Each row was made from one small tree. The marks that hang from a mark follow it in brackets, in the order of their numbers. Every link used is in the known rows. Write each row's tree.
Known rows
z637[z711 z781[z611[z89 z415]]]: [-3.17  2.39 -3.30 -0.96 -3.76 -1.57  4.36  6.33  1.27  1.50 -1.30  1.57
 -1.26 -0.67 -3.76  2.55  1.50  3.73  0.59  2.18  3.58 -0.31]
z89[z611]: [-1.98  0.61 -1.29  2.84  0.67 -0.15 -0.99  1.66 -0.44 -4.07 -0.83  2.50
  2.44 -3.41  3.17 -4.30  4.45 -1.50 -2.34 -1.19  0.08  0.73]
z611[z89 z415[z781[z711[z637]]]]: [ 2.13  0.53  0.57 -1.14 -0.28  1.23 -0.02 -0.60 -2.05  3.25 -0.20 -2.73
 -1.65  1.35 -0.90  1.25 -2.81  2.05  2.71  3.90 -2.84  1.29]
z415[z781[z637 z711]]: [-0.17  1.34 -0.84 -3.40  0.33  1.78 -3.99 -2.39 -2.57 -3.84  1.26 -4.48
  0.52  1.05  4.51  0.67  1.90  0.46  2.81 -2.24 -0.77  5.49]
z637[z711 z781[z611[z89]]]: [-5.81  2.00 -4.38 -3.28 -2.41 -1.55  4.93  4.27  2.18 -1.89 -2.65  0.42
  1.30 -2.10 -1.04  3.15  2.58  2.12  0.36  0.64  4.39  0.23]
z89[z611 z711]: [ 1.17  1.23 -1.57  3.74 -0.63  1.23  1.20  0.67  0.06 -2.67 -1.70  5.19
  4.63 -1.34  2.14 -5.06  4.21 -2.67 -1.46  0.99 -1.17 -2.21]
z415[z611[z89] z711[z637[z781]]]: [-4.82 -4.01  6.15 -0.15  1.58  0.18  5.50 -2.46  0.77  3.15 -0.13 -0.95
  1.10 -2.91 -1.41  5.01 -2.77  3.67 -3.51  1.25  1.44  0.32]
z89[z711]: [ 0.38  2.59 -2.41 -0.02  1.62  0.62  2.89  0.09 -0.10 -3.93  2.04  1.69
  3.86 -3.86  0.89 -4.69  1.48 -1.13 -1.35 -0.49  0.33 -2.63]
z637[z781[z415[z711] z611[z89]]]: [-3.44 -1.91 -1.94 -2.27 -1.28 -3.88  3.78  1.69  1.72  1.89 -1.87  2.03
 -1.90  0.31 -0.68  2.00  0.27  0.62  2.07  0.79  0.70 -2.25]
z637[z711 z781[z611]]: [-4.29  2.86 -2.44  0.18 -2.59 -0.54  3.63  5.94  1.45 -4.10  1.03 -0.28
  1.52 -2.40  0.89  2.50  3.31  1.36  1.10 -2.96  4.94  1.38]
z711[z637[z781[z415]]]: [-0.36 -0.93  2.65  0.15  0.72 -1.82  2.58  1.93  2.05 -3.00 -0.45 -1.72
 -1.23 -0.17  0.61  1.15 -0.32 -0.09 -0.01 -3.74 -0.01  2.14]
z781[z415 z637 z711]: [ 3.38  1.47 -3.93 -5.16 -0.41 -3.28 -7.02 -2.12 -0.59 -3.48 -1.37 -2.62
 -2.38  3.00  2.12 -1.43  2.93 -2.77  1.63 -3.64 -2.87  2.92]
z415[z611[z89] z711[z637] z781]: [-3.56 -3.29  4.68  0.89  3.69  2.63  3.92 -4.74 -0.67  1.67  3.03 -2.90
  0.31 -1.61 -0.59  4.14 -4.75  3.49 -2.79  2.70 -0.28  1.08]
z781[z611 z711]: [ 0.37  1.53 -3.84 -0.84 -0.91 -1.93 -4.35 -0.24 -0.95 -2.00 -0.78  0.81
  1.45 -1.05  1.00 -2.90  2.24 -2.76  3.31 -3.84  0.79  0.41]
z89[z611[z415] z711[z637]]: [ 6.43  1.30  2.55  6.27 -1.07  3.36 -1.19  1.65 -0.41  1.82 -0.10  4.03
  0.98  1.49 -0.24 -4.05 -0.47 -1.60 -2.13  2.66 -2.69 -2.42]
z781[z415 z611[z89] z711[z637]]: [ 2.07 -0.37 -3.97 -4.14 -0.32 -3.90 -5.21 -2.68  1.40  1.62 -5.24 -1.13
 -2.90  4.66 -2.22 -0.16 -1.54 -4.58  3.61 -0.68 -2.57 -1.21]
z781[z415 z711]: [ 2.14  1.82 -5.62 -2.50 -0.96 -4.07 -2.44 -0.01  0.38 -2.80 -0.74 -0.66
 -0.29  0.31  1.88 -3.12  3.10 -2.46  2.14 -4.09 -2.59  0.77]
z415[z611[z89] z781[z711[z637]]]: [-2.66 -2.80  1.39 -0.59  1.82  0.10 -0.59 -5.56 -0.25  2.04 -2.08 -3.89
  0.69  0.01 -0.97  3.08 -2.42  0.28  0.55 -0.21 -0.88  3.63]
z781[z611]: [-2.38  0.99 -2.91  1.21  2.24 -0.76 -1.72  1.11 -0.32 -3.73  2.60  0.97
  0.06 -3.23  0.31 -3.86  1.74 -2.12 -0.40 -3.04  3.01 -0.14]

Write each row's tree
[ 3.07  0.53  3.17 -0.17  1.85  2.16  1.36  0.30 -1.55  3.48  4.12 -0.20
 -2.58 -1.65 -1.70  0.21 -5.06  3.00 -3.16  5.69 -1.78 -2.96]	z611[z89 z415[z711[z637]]]
[ 0.31 -1.60  0.29 -2.97 -0.09 -2.05  6.10 -0.58  3.30  0.86 -4.45  0.54
  0.96  1.55 -2.05  1.35 -0.83 -0.55  0.69  1.97 -1.96 -2.16]	z611[z89[z711[z637[z781[z415]]]]]
[ 3.36  0.50  1.67  3.90  0.11  3.22 -0.05 -0.50  0.39 -1.39 -1.73  2.56
  3.51  0.01  2.14 -2.94  1.17 -3.34 -1.70  0.79 -1.82 -2.43]	z89[z611 z711[z637]]
[ 4.72  1.71 -1.11  5.88 -1.69  2.00  0.03  2.74 -0.43  0.98 -0.51  6.14
  1.73 -0.02  0.18 -6.11  2.62 -1.24 -1.57  2.38 -1.97 -2.39]	z89[z611[z415] z711]
[ 6.57  1.72  0.32  2.65 -0.93 -0.06 -6.48  0.88 -1.35  2.59  1.21 -0.39
 -2.35  2.96 -1.22 -1.77 -1.68 -2.24  2.85 -1.79 -0.53  0.14]	z781[z611[z415] z711[z637]]
[-4.59  2.33 -3.61 -4.87  0.15  2.35 -1.15 -0.46  0.17 -3.39  0.38 -3.59
 -1.76  1.64  0.37  4.49  0.05  1.57  0.35  2.03  2.50  2.56]	z415[z781[z611[z89] z637[z711]]]
[-4.44 -2.46 -0.36 -0.14  2.54 -1.66  2.88 -3.46 -1.03  0.53  1.74  0.77
  1.04 -4.34 -0.96  0.10 -0.60  1.66 -4.58  1.55  1.28 -1.44]	z415[z611[z89] z711]
[ 2.66 -1.39  0.14  0.85  0.55 -3.72 -4.22 -3.89  0.43  0.46 -2.22 -3.09
 -0.54  2.67 -0.74 -0.78 -0.53 -2.78 -0.01 -5.76 -2.38  2.42]	z781[z415[z611] z711[z637]]
[ 1.28 -2.52 -0.40 -1.02  1.88 -2.67  1.50 -5.31  3.00  1.27 -3.56  0.51
 -0.27  2.13 -4.39 -1.35 -2.37 -2.44 -2.85  0.28 -2.15 -2.42]	z781[z415[z611[z89[z711[z637]]]]]
[ 1.18  1.63 -2.84 -3.53 -0.32 -0.76 -8.97 -2.58 -1.16 -2.23 -0.44 -1.90
 -0.79  2.29  1.36 -2.34  2.57 -3.51  3.00 -3.51  0.80  2.44]	z781[z611 z637 z711]
[ 0.71  4.23 -4.70 -3.85 -0.51 -0.59 -2.66  1.78  0.95 -6.48  1.92 -3.43
 -2.35  2.31  1.42  1.42  2.19  0.05 -2.13 -2.60 -0.47  1.80]	z781[z415 z637[z711]]
[ 1.34 -0.03  0.11 -2.70  0.46  0.80 -5.00 -1.05 -1.87  3.04  2.88  1.25
 -4.57  2.06 -1.62 -0.54 -2.13  1.50 -1.12  4.58  0.48 -1.59]	z781[z611[z89 z415[z711]] z637]
[ 4.04  0.15  3.95  3.82 -1.51  1.96  1.85  2.84  1.40  3.22  0.76  2.27
 -0.03  2.08 -2.48 -1.01 -1.78 -0.28  2.39 -0.19  2.22 -1.24]	z89[z711[z637[z781[z611[z415]]]]]
[ 5.53  0.17  4.83  6.32 -0.31  3.85 -1.42  2.25 -2.37  2.59  3.31  2.16
 -0.68  0.58  1.84 -0.51 -1.89  0.97 -2.57  3.29 -2.53 -1.81]	z89[z611[z415[z711[z637]]]]
[-1.92 -2.98  3.63 -0.05  3.28  0.41  1.59 -4.20 -0.28  2.08  1.77 -1.36
 -0.04 -2.59 -1.30  2.12 -3.73  1.18 -4.65  2.05  0.12 -1.18]	z415[z611[z89] z711[z637]]
[-4.84 -4.32  0.18 -1.05 -0.05 -4.23  5.90 -1.20  1.61  2.70 -2.15  0.80
 -0.77 -1.54 -2.19  2.55  0.13  3.23 -1.85 -0.27 -0.25 -0.25]	z637[z781[z415[z611[z89] z711]]]
[-3.42 -1.29  0.02 -4.06  1.95  2.60 -2.15 -3.42 -1.89 -0.20  2.94 -2.08
 -2.48  1.00  1.38  3.19 -1.25  1.73  0.88  3.94 -0.02  0.87]	z415[z711 z781[z611[z89] z637]]
[ 1.21 -0.13  3.35  1.91 -0.72  1.15  2.94  1.01  2.34 -0.39  0.06  1.10
  2.79  0.33 -0.93  0.47 -0.83 -1.71  1.54 -1.97  2.74 -1.46]	z89[z711[z637[z781[z611]]]]
[-3.14 -2.63  3.61 -1.24  0.28  1.06  3.07  0.98  1.04  2.79  0.49 -0.27
  0.03 -1.25 -0.60  4.32 -3.13  1.42  0.80  2.42  1.95 -1.63]	z415[z711[z637[z781[z611[z89]]]]]
[-0.79 -1.18  4.99  1.85  0.24  2.07  1.81  1.79  0.50  0.60  3.28 -0.23
  0.81 -1.06  1.26  3.20 -2.30  0.45  0.95 -1.51  2.69  0.13]	z415[z711[z637[z781[z611]]]]
[ 2.34  0.58 -1.32  4.77 -3.33  1.79 -1.76  2.34 -3.13  1.38 -1.49  1.72
  0.93  1.48  2.77 -2.33  3.35  0.91  2.48  0.34 -2.50  2.46]	z89[z611[z415[z781[z711]]]]
[ 2.78  0.09  6.79  3.45 -0.26  2.73  3.96  3.75 -1.29  2.55  5.71 -0.60
 -0.73 -1.64  0.45  2.64 -3.63  3.98 -0.96  1.37  0.34  0.01]	z611[z415[z711[z637[z781]]]]
[-1.95  0.31 -1.66 -0.71 -2.18 -2.51 -0.44  2.28  0.20 -0.74 -2.15  0.90
  2.16 -1.01  1.61 -0.82  3.42 -1.22  4.48 -4.88  2.33  2.03]	z637[z781[z611 z711]]
